Each row comes from the steps of one path. Every step used is in the known rows, and no mark comes twice. Write the path behind each row, first mark first.
Known rows:
linul -> lebap -> fofo: -0.696  2.820 -1.742 -0.552 -1.067  0.622 -2.633 -1.027 -1.026 -1.198 -2.000 -4.248 -0.643 -3.019 -1.274 -1.292  1.283  1.724  1.013  2.156  1.769
nifo -> tela:  1.082 -1.066  0.551  0.980 -1.876 -3.994 -0.824 -0.639 -1.640 -2.599  2.150  0.979 -1.306 -0.379  0.248  0.769  4.193  0.926  0.486  0.043  1.815
nifo -> tela -> fofo: -1.743  0.149 -0.385  0.566  0.346 -6.859 -2.556  0.234 -3.577 -2.037  1.730 -0.423  0.399 -1.723  1.946  1.248  1.281 -0.111  1.807  0.349  3.788
zibizot -> nifo -> lebap -> fofo: -0.408  1.807 -0.025 -0.300 -0.885  0.222 -3.492 -0.448 -1.574  0.162 -1.448 -4.148 -1.692 -2.203  0.176 -2.653  1.863 -1.622  2.050 -0.502  2.568
linul -> zibizot -> nifo -> gikin -> fofo: -2.614  1.511  0.595  2.304 -0.825  1.452 -3.298 -0.605 -0.811 -1.633 -0.581 -0.138 -3.123  2.444  0.057 -0.828  0.658  0.679 -2.922  4.008  2.130
zibizot -> nifo -> lebap:  0.311  0.144  2.244 -0.618 -1.461 -3.056 -1.770  0.296 -1.009  2.932 -0.906 -1.889 -0.855  1.333  0.906 -2.401  3.655 -3.207  1.256 -1.246  3.025
lebap -> fofo: -0.706  1.663 -1.615  0.239  0.196  2.242 -2.295 -0.707 -0.871 -1.870 -0.884 -2.762 -1.066 -3.165 -0.473 -0.938 -0.789  0.695  1.204  0.255  0.373
zibizot -> nifo -> gikin: -1.234  1.870  2.773  1.637 -1.343 -0.558 -3.875 -0.397  0.476 -2.820 -2.067  0.255 -2.729  0.179 -0.274 -3.007  2.657  0.503  1.086  1.768  1.584
lebap -> fofo -> zibizot: -1.149  0.334 -0.441 -0.570 -0.792  2.790  0.520 -2.185 -0.198  3.063 -2.291 -1.311 -0.802 -0.909 -0.506 -0.901  0.023  3.400  7.064 -0.445  0.803
nifo -> lebap -> fofo -> zibizot: -0.857  0.345 -0.725 -1.098 -1.303  1.375  0.160 -2.130 -0.750  4.853 -2.143 -2.326 -1.322 -0.617  0.114 -1.244  1.705  2.121  8.244 -1.571  1.989
gikin -> fofo -> zibizot: -2.215 -1.221  0.353 -0.351 -0.515  2.472  1.470 -1.308 -0.528  4.839 -1.175 -0.183 -0.738  2.452  0.363  0.837 -0.854  2.792  3.582  1.107  1.285
linul -> lebap -> fofo -> zibizot -> nifo -> gikin: -1.802  2.529  2.530  1.025 -2.393 -0.025 -3.817 -1.585  0.313 -0.911 -3.737 -1.119 -2.985 -0.049 -0.878 -3.687  3.673  2.778  4.524  2.409  2.618
linul -> gikin -> fofo -> zibizot -> nifo: -1.185 -0.673  5.006 -1.097 -1.856  2.484 -0.751 -0.228 -0.501  0.986 -2.401  0.262 -0.898  2.664  0.089 -1.674 -0.573  2.011  0.609  2.243  0.856
linul -> zibizot:  1.099  2.256 -2.445  1.445 -1.773 -0.162  0.638 -2.640  0.386 -0.139  0.509  2.388 -0.333  1.826 -1.922 -0.884  2.003  1.476  0.375  0.907 -0.848
fofo -> zibizot: -0.680 -0.859  0.701 -0.767 -0.917  1.177  2.138 -1.714  0.463  4.452 -1.690  0.579 -0.046  1.318 -0.144 -0.312  0.483  2.944  6.215 -0.602  0.460
tela -> linul -> gikin -> fofo: -0.769 -0.731 -0.804 -0.949 -0.517  0.968 -1.413  1.451 -2.899 -0.298  0.913 -0.367 -2.500  0.817 -0.223  1.949 -2.532  1.797 -3.797  2.476  0.263
nifo -> gikin -> fofo: -2.891  0.638 -0.678  1.702  0.061  1.479 -2.901  0.114 -1.174 -0.924 -0.062 -1.042 -3.132  1.226  0.933  0.779 -0.118  0.641 -2.297  2.978  2.000
tela -> linul:  0.262 -0.476 -2.296  0.969  1.723 -4.478  0.178  0.405 -0.848  3.169  0.456  0.315  0.067 -0.963 -3.132 -0.135 -0.491  0.319  0.933 -0.053  1.757
zibizot -> nifo: -0.251  0.155  4.351  0.180 -0.628  0.048 -1.407  0.334  0.327 -0.964 -1.585  0.048  0.320  1.126 -0.462 -2.482  0.262 -0.838 -1.596  1.460  0.741
linul -> lebap -> fofo -> zibizot -> nifo: -1.121  0.950  3.899 -0.619 -1.766  1.134 -1.162 -1.305  0.155  1.556 -3.674 -1.584 -0.098  0.517 -1.264 -3.307  1.198  2.125  3.207  2.081  1.967

Write each row's path:
-1.796 -0.742  4.563 -0.069 -0.842  1.847 -0.315 -0.548  0.035  2.267 -2.411 -0.061 -0.220  2.832 -0.160 -1.893 -0.375  1.082  0.847  2.315  1.614 : gikin -> fofo -> zibizot -> nifo
 0.043 -0.257  2.582 -1.070 -2.025 -2.368 -0.700 -0.573 -0.723  5.148 -1.660 -1.570 -0.866  1.963  0.783 -2.648  3.811 -1.656  4.392 -1.493  3.262 : fofo -> zibizot -> nifo -> lebap
 0.578  0.876 -0.088  0.172 -1.724 -7.565 -1.223 -0.449 -1.480  1.804 -0.696 -1.355  0.202 -0.252 -3.450 -1.206  4.730  1.872  0.066  3.067  4.131 : zibizot -> nifo -> tela -> linul -> lebap
 2.277 -1.028  1.679 -1.962 -3.176 -2.778 -1.022  0.585 -2.712 -1.193  0.300  1.815 -2.597 -0.591 -1.862 -0.106  1.401  3.831  1.828  0.193 -0.026 : fofo -> zibizot -> nifo -> tela -> linul -> gikin
-0.837 -0.006  2.351 -1.047 -1.463 -3.893 -1.333 -0.266 -1.576  5.006 -1.517 -2.014 -0.414  1.448  1.451 -2.431  3.368 -2.015  4.853 -1.379  4.109 : tela -> fofo -> zibizot -> nifo -> lebap
 2.137 -0.223 -0.323 -2.328 -1.723 -1.381 -0.882  1.379 -2.232 -1.101  0.388  1.123 -1.957 -1.164 -1.717  0.503 -0.835  2.735 -0.008 -0.142 -1.313 : tela -> linul -> gikin
-1.961  0.239  1.678  0.725  0.011 -7.045 -3.248  0.420 -3.443 -2.614  0.950 -0.374  0.589 -1.166  1.640  0.069  1.388 -0.631  1.085  1.136  4.070 : zibizot -> nifo -> tela -> fofo
-1.204 -1.234  1.018 -1.793 -1.919  3.543  1.015 -0.808 -1.355  3.098 -1.231  0.242 -1.829  2.186  0.658  1.188 -1.077  4.014  3.139  1.013  0.032 : linul -> gikin -> fofo -> zibizot
-1.879  1.988  2.610  1.312 -1.714  0.753 -3.566 -1.470  0.484 -1.313 -3.234 -0.421 -3.122 -0.163 -0.480 -3.427  2.629  2.140  4.582  1.551  2.063 : lebap -> fofo -> zibizot -> nifo -> gikin
-0.255 -1.583  3.690  0.980 -2.493 -2.650 -1.094 -1.074 -1.630 -0.874  0.451  1.015 -1.533  1.550  0.109 -0.610  3.898  1.609  1.083  1.619  2.932 : gikin -> fofo -> zibizot -> nifo -> tela
-1.053  1.014 -1.286 -0.797 -1.052  0.153  0.380 -2.325 -0.618  4.738 -2.812 -2.200 -0.381 -1.086 -2.124 -1.220  1.259  4.240  7.254  0.892  2.233 : tela -> linul -> lebap -> fofo -> zibizot
 2.510 -0.753  1.397 -1.732 -2.853 -3.219 -1.743  1.145 -2.834 -2.774  0.861  1.606 -2.517 -1.036 -1.697  0.064  1.291  2.915 -0.307  0.423 -0.208 : zibizot -> nifo -> tela -> linul -> gikin
-0.310  2.302 -1.249  0.339 -1.094 -3.012 -3.273 -0.975 -1.896 -0.702 -1.437 -3.647 -0.952 -3.206 -2.892 -2.029  2.603  1.957  1.074  2.614  3.388 : zibizot -> nifo -> tela -> linul -> lebap -> fofo
-1.129  0.370  4.022 -0.280 -1.213  2.007 -1.015 -1.137  0.247  1.118 -3.156 -0.839 -0.261  0.442 -0.775 -3.125  0.148  1.533  3.490  1.184  1.239 : lebap -> fofo -> zibizot -> nifo
-1.575  1.402  3.121  1.227 -1.847 -0.020 -2.842 -1.223  0.754 -0.569 -2.935  0.517 -2.779  0.850 -0.392 -3.124  2.943  2.045  4.215  1.362  1.868 : fofo -> zibizot -> nifo -> gikin
 0.319 -0.896 -0.171  1.556 -0.083 -5.930 -1.172 -0.725 -1.950  1.699  0.332  0.307 -1.002 -1.334 -3.516 -1.288  2.438  1.723  3.149  0.579  3.622 : lebap -> fofo -> zibizot -> nifo -> tela -> linul
-0.729 -0.447  4.862 -0.361 -1.209  0.887  0.120 -0.833  0.598  2.045 -2.748  0.526  0.345  2.011 -0.700 -2.681  0.550  1.179  2.847  0.994  1.058 : fofo -> zibizot -> nifo
-0.779 -1.767  0.332 -1.209 -2.028  0.561  0.848 -0.827 -2.115  3.307 -0.318  0.696 -2.143  1.803 -0.297  1.309  0.211  4.480  3.704  1.049  1.222 : nifo -> tela -> linul -> gikin -> fofo -> zibizot
-2.365 -0.276  0.248 -0.836  0.144 -1.718  0.751 -1.188 -1.242  4.256 -1.442 -0.137  0.981  0.191  1.013  0.180 -0.577  2.350  7.341 -0.435  2.188 : tela -> fofo -> zibizot
-0.429 -1.011  0.804 -0.558 -1.349 -0.416 -2.166  1.371 -3.313 -1.572  1.115  0.033 -2.783  1.115 -0.353  1.368 -0.984  1.726 -4.175  2.929  1.111 : zibizot -> nifo -> tela -> linul -> gikin -> fofo
-0.308  1.708 -2.157 -0.299 -0.531  0.139 -2.803 -0.608 -1.750  0.618 -0.674 -4.192 -1.889 -2.800  0.446 -1.454  1.704 -1.141  2.846 -1.262  2.187 : nifo -> lebap -> fofo
 0.438  1.677  2.627  1.239 -1.775 -0.070 -0.877 -1.489  0.558 -1.213 -1.193  1.829  0.071  2.337 -1.837 -3.105  1.635  0.120 -1.309  2.101  0.217 : linul -> zibizot -> nifo
 1.728  1.364 -3.812  2.704 -1.507 -5.185  0.512 -2.651 -1.028  0.767  1.926  3.158 -0.943  0.885 -4.019 -0.692  3.743  2.088  1.386  0.865  1.316 : nifo -> tela -> linul -> zibizot
